Each row comes from the steps of one path. Every step used is in the known rows, and no mark comes twice. Write the path behind each row, first mark first.
Known rows:
d/v/y/x/u: [ 27 -24   7  20  23 -44 -15   1  -8  49  59   3 -12   3 -22  -2  -1  -5
  13 -15  -3]
y/x: [ 23 -18   0  11  28  -4   1  -1 -30 -29  14   9   6  -7  -6  -8 -18   5
 -28   1   2]
d/v: [ -2 -11  -5   7  11  -9 -14  -1 -14   7  25  16   7   0 -10 -22 -11  -9
  16   0  -6]
t/e/v/y/x: [ 22   5   5  27  27 -17  -5  13 -21 -14  52   0   2  11 -11  -5  -6  21
 -22  -2   5]
x/y/c/g: [ 26 -28 -24  26  56  28   8  -6  -7 -26  30  -3  21   5 -26   0  65   9
  -4  12 -11]
v/y/c: [ 23 -17  -5  24  39  22  14  -7 -13 -20  19 -10 -16  -3 -20 -17  39  10
   0   4 -16]
d/v/e: [ -8  -8  -2  12  11 -23  -6   7 -28   9  21  10  16 -16  -1 -12 -29 -14
  28  -2  -1]
u/x/y/v: [ 26 -38   8  13 -70  13  -6  -8  -8  25  14  10  28   4 -23  15 -28   1
 -18  -6 -12]
c/u/x/y/v: [ 34 -32   1  10 -50   8   0 -26  -3  41  -6   5  22  17 -35  13 -16  -3
 -10  -9 -10]
u/x/y/c: [ 35 -21   2  17 -42  29   9 -15  -7   8  11  -1   8  -3 -27  20  22  16
  -6   8 -16]
v/e/t: [  2   3  -2   8  21  -3  12   4 -18 -46  14   5  30  -4  -9 -11 -35  -3
  -2  13  -5]
t/e: [  7   8  -5  22  30   0   2  -8 -29 -37  22   9  12  -8  -9  -9   8   0
  -8  20   2]
y/x/u/c/g: [ 48 -18 -15  16   9  -8  -9 -20 -16 -10  16  10   3 -10 -29  14  43  -2
 -10  -6   7]
v/y: [ 26 -23   3  23  29  12  -2   0  -6 -17  28 -10   0   2 -13 -11  21   3
  -7   7  -9]
v/y/x/u: [ 45 -24  13  23  43 -24  -5  -3 -11  10  35  -7  -3   0 -20   8  11   1
 -15  -1   0]
u/c: [ 23  -9  -1  13 -33  23  -6 -21 -16 -17  -6  12   1 -19 -20  -1  25   1
  -1   7   1]
d/v/y/x/u/c/g: [ 38 -28 -18  22 -16 -25 -19 -10  -2  37  60   6 -19  -4 -34   2  51  -1
  31 -23  -3]
e/v: [ 12  -4   7  10  39   3 -14   7  -9 -21  14   6  26  20  -9  -8 -16   4
 -30  11   3]
y/v/e/t: [ -7  -8  -5   6 -11  -3  10   3 -28 -31   7  13  42  -5 -13 -21 -59  -6
  -6  -2 -12]
x/u/c/g: [ 39 -15 -17  19  16   6 -16 -26  -3 -16   7   5  11  -2 -31  13  60  -8
   2   6   4]

Write each row's path:
[ 38  -4   4  15 -14  18  10 -17   4  19   7 -16 -18  36 -32  -3  21  20
 -13  -5 -15] -> e/v/y/c/u/x
[ -1 -19   2  13   8  -5   5   3 -41 -14  -5  10  33 -19  -4 -10 -38 -12
  -6  -7  -2] -> y/v/e
[ 50 -11  17  21 -12 -18 -21  -4  -1  31  27   3  -8   8 -32  19  19  16
 -14  -8   9] -> e/v/y/x/u/c
[ 34 -14   9  13  51 -24  -7 -10 -22  -2  15   9  10  -4 -18  10 -10  -4
 -25   4   5] -> y/x/u
[ 34  10  15  29  53 -38 -14   6 -14  13  56   1   4  16 -23  13   2  13
 -20   3  10] -> t/e/v/y/x/u
[ 39 -30 -20  21 -15  32  10 -12  -1 -15  25  -7  17   8 -27  13  45  14
  -9   3 -19] -> u/x/y/c/g
[ 18 -31  10  15 -74  -1   1  -1 -22  28   9   5  41 -14 -16  25 -44  -4
  -4  -9  -8] -> u/x/y/v/e
[ 31 -16  -5  20  52  17  11 -27  -6  13  -3  -2   2  12 -37   5  43   4
   7  16  -7] -> x/y/c/u
[ 31  20  -1  24 -19   9  11 -20  -9  14  15 -12 -23  27 -32  -2  29  22
  -2   0 -13] -> t/e/v/y/c/u/x
[ 43  -9   6  14  -8  -9 -11 -24 -21   9   1  15  -4 -18 -28  20  22   0
 -10  -1   9] -> y/x/u/c
[ 29 -26   8  15 -54  -6   8 -20 -19  46 -12   2  32   4 -27  23 -32  -9
   0 -10  -6] -> c/u/x/y/v/e
[ 13 -37   1  19   7   8 -12  -3 -13  11  15  14  35   2 -23   4 -10  -4
 -11   4  -5] -> x/y/v
[ 43 -12  -2  18 -19  24  21 -31  -5   9   1 -20 -27  12 -32  -6  33  11
   0  -3 -22] -> v/y/c/u/x
[ 21 -17   2   7 -73  -3  11 -18  -5  29   4   6  41  18 -34  11 -45  -2
   4  -5 -15] -> c/u/x/y/v/e/t
[ 36 -19   3  18 -40 -28 -20 -12  -6  57  43  11 -29 -12 -33   7  22   0
  31 -18   1] -> d/v/y/x/u/c
[ 34  -3   7  16 -11   1 -18 -27  -7   7  -5  11   1 -12 -31  18  37  -6
   3  10   6] -> x/u/c
[ 14  10   5  28  28  -2 -12  11  -9 -19  45  -2   5  18 -13  -9  12  14
 -12  11   0] -> t/e/v/y
[ 34  -3  -7   8 -19  21  19 -37 -15  -5 -20  -4 -13   7 -28  -4  18   5
  -9   0 -16] -> y/c/u/x
